Each row comes from the steps of one walk. Every step used is in the known rows, and no mark comes twice. Write the walk behind each row, first mark first.
Known rows
F -> K -> L: [-13   4  -5 -39 -11  -2  38 -11   6  -5  12 -12  17   8   8   8   8   3
  -1   3  -7 -21  16   6  -1  13  -3   4 -16]
A -> Y -> L -> K -> F -> P -> Z: [-20 -26  21  46  13  -6 -73   7   0   7 -39   8  12   2 -22  12   7 -15
  -1  -2   2  10 -13  16  -9 -16  18   9  21]
Q -> U: [ -8  -2   1 -19 -13 -10   1  -3   4   3  11  16  16 -13   0   9 -10 -15
   5  -7   1  -9  11   6  19  10   3  -6 -15]
Y -> L -> K -> F -> P -> Z: [-28 -18  21  25  11 -11 -77   2   5   7 -27   6  16  -8 -13  29  15   5
   1 -12   7  15  -8  19  -7 -35  22   2   8]
C -> Y: [  3  -5   7   6 -12   1   1  15  10  -8  -4  -6  -5   0   4  -8  -2 -10
   7   9 -12  -1  13  -1   7  16 -19 -11  -3]
F -> K: [-16  -3  -6 -35  -7   6  24  -3   5  -1  13  -7   7  -6   6  11  -4  -1
  -3  -6   2 -18  16   7  -1   8   5  -1  -3]
V -> A -> Y -> L -> K -> F -> P: [  2 -19  35  33   8 -20 -70  -2  -9   9 -24  24   7  27 -35  31  -8 -32
   9   0  26 -28 -22   7   6 -24  26  12  29]
Z -> P -> F -> K -> L -> Y: [  8  27 -21 -50  -7  -3  39  -5  -3  -5  31   3  -5   9   8  15  14  14
  12  -3  -4 -10  -2  36  19   7 -16 -10  11]
Y -> C -> K: [  7   6   4  15  17  17   9   9  -1  12   3   6 -16 -12  18 -10  -6   3
  -5  -2  -4  16  -2 -16   1  -3   2  -3 -17]
K -> L -> Y -> A: [  5   7 -15 -24 -20 -10  28 -15  -6  -8   9 -21  11   1  -3 -18  -3  19
   0  -6 -14   9   4 -17  -9   9  -1  -3  -7]
L -> K: [  9   4  27 -22   0  -9   1   9  -1   9   4   0  -8  -6  -6  13   3 -13
   3 -20  10  -8  -9  15  14  -5  18  -2  13]
V -> A: [  7  12  -5  -6 -11 -12   0   6  -7  -7   7  19   1   2 -13  19 -12 -10
  12   0  22 -21   5  -7   5   3  12  -5   9]
F -> K -> L -> Y -> A -> V: [  0  32 -32 -34 -26  -7  33 -29   3 -12  22 -28  15  25  -8  -4  -5  25
  -4  11 -14 -12   4  -6 -11   6  -6 -13  -3]
U -> Q -> K: [-14 -21 -19  -5   5  14  27  -6  -2 -12   6 -13   2 -33  -3  -9   2   1
 -17 -13  24 -12  20   4 -12  21   4   5  -4]
U -> Q: [-10 -25  -8  -8   0   9  15   9  -6  -2   2   5  -3 -11  -5 -15   4   7
  -2  -7  10 -10  15 -13   9  21   7  -2  -7]
P -> F -> K -> L: [  0   9   4 -62  -9  -8  40 -16   1  -8  13  -9   4   7   7  18  16   5
   4   6  -1 -13   3  22  13  14 -13  13  -6]
Y -> L -> K -> F -> P: [-15 -26  38   2  11 -14 -64  -7   6  20 -19   0   9  10 -14  26  10  -4
  10 -17   9 -10 -14  15   8 -41  20   7   4]
L -> Y -> A -> V: [ 10  24 -29  -8 -21  -7  11 -10  -1  -6   9 -18  -3  10 -18 -14 -16  19
   5  -1  -4   1  -4 -15  -5  -3   0 -20  12]
K -> L -> Y -> C: [ 18   9  -8 -11 -16   3  30  13  -8   5  16 -14  -9  -9  10 -15   3  19
  13   3 -16  14   2 -14   4  -5 -12  -4 -14]
A -> Y -> C: [ 23 -14  -1  26   1  21  26  18 -12   9  -8   3 -20 -13  -2 -25 -14 -23
   3   5  -5  -2   3 -18   6  19 -11  -5   9]
V -> A -> Y -> C -> K: [ 24  13   3  46  14  11   1  15 -18   1  -1  30 -20   4  -3  -7 -23 -26
  -5  16  11  -3  -9 -22  -2  16   8   3   8]
Z -> P: [ 10   7 -18  10   6  10  14  10   3   6   4  18  -8  -2   0  -1  -1 -13
  11 -17   4 -19   9   8  12   7  -4 -25  10]
Z -> P -> F: [ 20  12  -9 -12   8   3  17   5  -3   4   4  21 -22  -3   0   9   7 -10
  16 -14  10  -8  -6  26  27   9 -13 -17  21]
U -> Q -> K -> F -> P -> Z: [-25 -40 -34  39  18   5 -19 -15   9 -28 -20   5  17 -33  -3   0  18  14
 -30  -1  19  14  21  -8 -44   3  -5  19   2]
V -> A -> Y: [ 16   4  -5  16  -9  -7   6  11 -13  -9  -6  22  -4  10 -21   1 -20 -31
  10   8  18 -25   0 -10   1  21   8   3  25]
C -> K: [-11  11   3  -6  15   0   1   4   9   2   0   4  -2   2   9  -5  -2   1
  -2  -7  -2   4   1  -3   0  -2  12   4 -13]
V -> A -> Y -> C -> K -> F -> P: [ 26 -12   3  67  26  -1 -31  -3  -5   0 -19  43 -10  22  -3  -2 -12 -21
 -11  21  11  -4 -15 -39 -19  -8  -2  19   9]
Y -> C -> K -> F -> P -> Z: [ -3 -11 -10  58  30   8 -37   1   9  -4 -22  23   0 -13  19  -2   9  17
 -19   9  -9  39  -1 -28 -31 -22  -6  11 -11]
C -> Y -> L -> K -> F: [-28  -8  50   9  -5  -1 -57  20  15  17 -18 -14  12  13  -1   2  -4 -19
   3   1  -1   4 -13  26  17 -20  13   1  -1]

Write each row's walk
[ -3   0   2 -57  -5  -3  27 -10  -1  -3  13  -3  -5  -8   4  22   4   1
   2  -2   8 -10   1  23  12   9  -5   6   6]	P -> F -> K
[  3  10 -11 -65 -19 -11  41 -29 -10 -15  24 -22   6   0   4   5   1  24
  -8   2  -6   8  -2  10  -2  17  -9   6   1]	P -> F -> K -> L -> Y -> A
[ -6  19   4 -11  11  -7  15  -7  11  -1   0  -1   8  17  13  -8  12   5
  -1   0 -12   1   0  -5   0   3   3  10 -26]	C -> K -> L
[-24 -13  40   8   4   2 -38  17   3  26 -25  -9   9  16 -15  -9 -13 -32
   3  -7   8  -7 -24  22  14 -13  32  15  17]	A -> Y -> L -> K -> F
[ -1  14 -10 -32 -19 -14  24   5   2  -3  13 -16   7   4   1 -10   8  18
  16  -2 -13   3   3  -3   3  -4  -3   2 -10]	K -> L -> Y
[ 13  22 -26 -42  -8   0  43 -24 -11  -8  28  -2  -2   3   4   5   4  14
  -5  -6  -4  -3  -2  19   7  21 -14 -15  12]	Z -> P -> F -> K -> L -> Y -> A
[-14 -21 -17  29   8  -9 -32  -3  14 -14 -26  15  17  -5  -1   8  15  11
  -5   2  -2  17   9 -15 -28 -17  -7   9   4]	K -> F -> P -> Z
[ 19   7   6  30  16  15  25   6  -4   7 -10   5 -12  11  13 -31   1 -14
  -7  15 -17   5  -6 -20   0  20  -9  10 -15]	A -> Y -> C -> K -> L
[-12  -1  45   2  -8  -2 -43  19   1  12  -5 -15  -3  -1  -8  14   0 -16
  12  -4  -2  -2  -3  33  28  -4  10 -18  -1]	C -> Y -> L -> K
[-25  -7  17   9 -13   8 -31  16   5   3  -9 -16   5  -2  -1  -1  -6  -7
  17   7 -12  -3  13  15  21   4  -7 -19 -15]	C -> Y -> L
[ -7  -5 -19  46  21   2 -41   9   6  -4  -9  14  -3 -17  19  -7   7  34
 -12   8 -15  52  -6 -25 -34 -33  -3  11  -8]	L -> Y -> C -> K -> F -> P -> Z
[ -3 -25 -12   9  13  -7  -6 -27  18 -10 -15  -9  12  -9   1  10   7  -5
  -9 -10  14  -9   9  -1 -34 -21 -11  19   5]	Q -> K -> F -> P
[ 12  15   7   9  13   9  20   0   1   8   4   1  -7   2  21 -13   8   6
  -4   6 -14  11  -1 -18   1   2  -6   4 -29]	Y -> C -> K -> L
[-13 -47 -18  15  16   2  -5 -24  10 -14 -13  -2  10 -15  -4  -4  13   4
 -21  -7  22 -12  15 -13 -29  -3  -6  20  -1]	U -> Q -> K -> F -> P
[ 19  14  -9  24 -17   0   0 -10  10 -14  -9 -13  -4  20 -11 -16 -11  -6
  -3  19 -13  -6   7 -15  -1  20 -24 -30   5]	C -> Y -> A -> V
[ 11  19 -11 -39   2   2  42 -13   1  -3  17  13  -5  12   8  19  17  -3
   7  -1   2 -23   4  33  21  19 -19  -9   7]	Z -> P -> F -> K -> L
[  4  14  -4   4   9  11   6  19  -5  10  17  -2 -18 -16  16 -14  -9  19
   1  -3 -11  28  -8 -13  -1 -16   6  -3 -14]	L -> Y -> C -> K
[-31  -6  42 -12   2  -3 -45  12   8  27 -14 -11  14   7  -5   8  -6 -11
   6 -17  13  -2 -19  23  16 -33  35  10   2]	Y -> L -> K -> F
[  2  -2 -17 -19 -15  -2  14  -6  -8  -4   9 -15   1 -14  -5 -16 -15  14
  -2 -13  -6  11   3 -15  -8   3   7 -11   5]	L -> Y -> A
[ -8 -14 -16 -11   1   7  40 -14   0 -16   5 -18   9 -17   1 -13  15   4
 -14  -5  15 -14  23   2 -11  26  -4  12 -16]	U -> Q -> K -> L
[ 13  16 -19   3 -12   0  12 -19   3  -4  -5  -9  -1  14 -16  -9 -13   1
  -1   0   1 -11   1 -17  -4   8  -1 -20   8]	Y -> A -> V
[  0   8  34  12  -5  -9 -39  15 -21  12  -7  11  -3   9 -34  23 -19 -36
  14  -6  28 -27 -18  23  23   2  36  -4  26]	V -> A -> Y -> L -> K
[ 29  22   6  40   9   4  13   8 -15  -2  -2  25 -11  20   1 -10  -9 -20
  -3  24   2  -7  -9 -25   0  21   0   8  -5]	V -> A -> Y -> C -> K -> L
[ 10 -10   2  15 -13   5   6  -5   2 -13  -8 -10   0  -5   0 -16 -11 -11
 -11   7 -13   5  16 -17  -5  30 -18 -19  -1]	C -> Y -> A
[ 14  12  -4 -50 -15   1  44  -2 -12  -1  31 -15 -14 -11  16   8   7  23
   8  10  -8  11  -5  12  11   1 -19   6  -6]	P -> F -> K -> L -> Y -> C
[ 25  22 -18 -29  -4  12  46   3 -13   5  35   6 -21  -7  16   9  10  15
  10   2  -7   1  -2  23  21   7 -26 -15   4]	Z -> P -> F -> K -> L -> Y -> C
[-23 -19  30  46   4  -9 -89  10  12  -4 -31   2  14  -1  -8  23  16  -1
  -1   7  -7  22  -3  20  -5 -23   0  -6   6]	C -> Y -> L -> K -> F -> P -> Z
[  6 -12  -3  25  21  -3 -26   0   7   7  -1  10  -9   1  16  -9   1  24
  -5   3 -12  26 -11 -29 -20 -40  -5  14 -11]	L -> Y -> C -> K -> F -> P
[-11   8   0  11  12  10  -8  18   8  15   5  -2  -4  -2  25 -29 -13  17
  -8   2  -9  36 -17 -20 -10 -31   9  18 -13]	L -> Y -> C -> K -> F
[  2   9 -11 -31 -17   9  41   4  -7   2  29 -19   0  -9  14  -2   0  21
   3   7 -15   3  10  -4  -2   1  -9  -2 -18]	F -> K -> L -> Y -> C
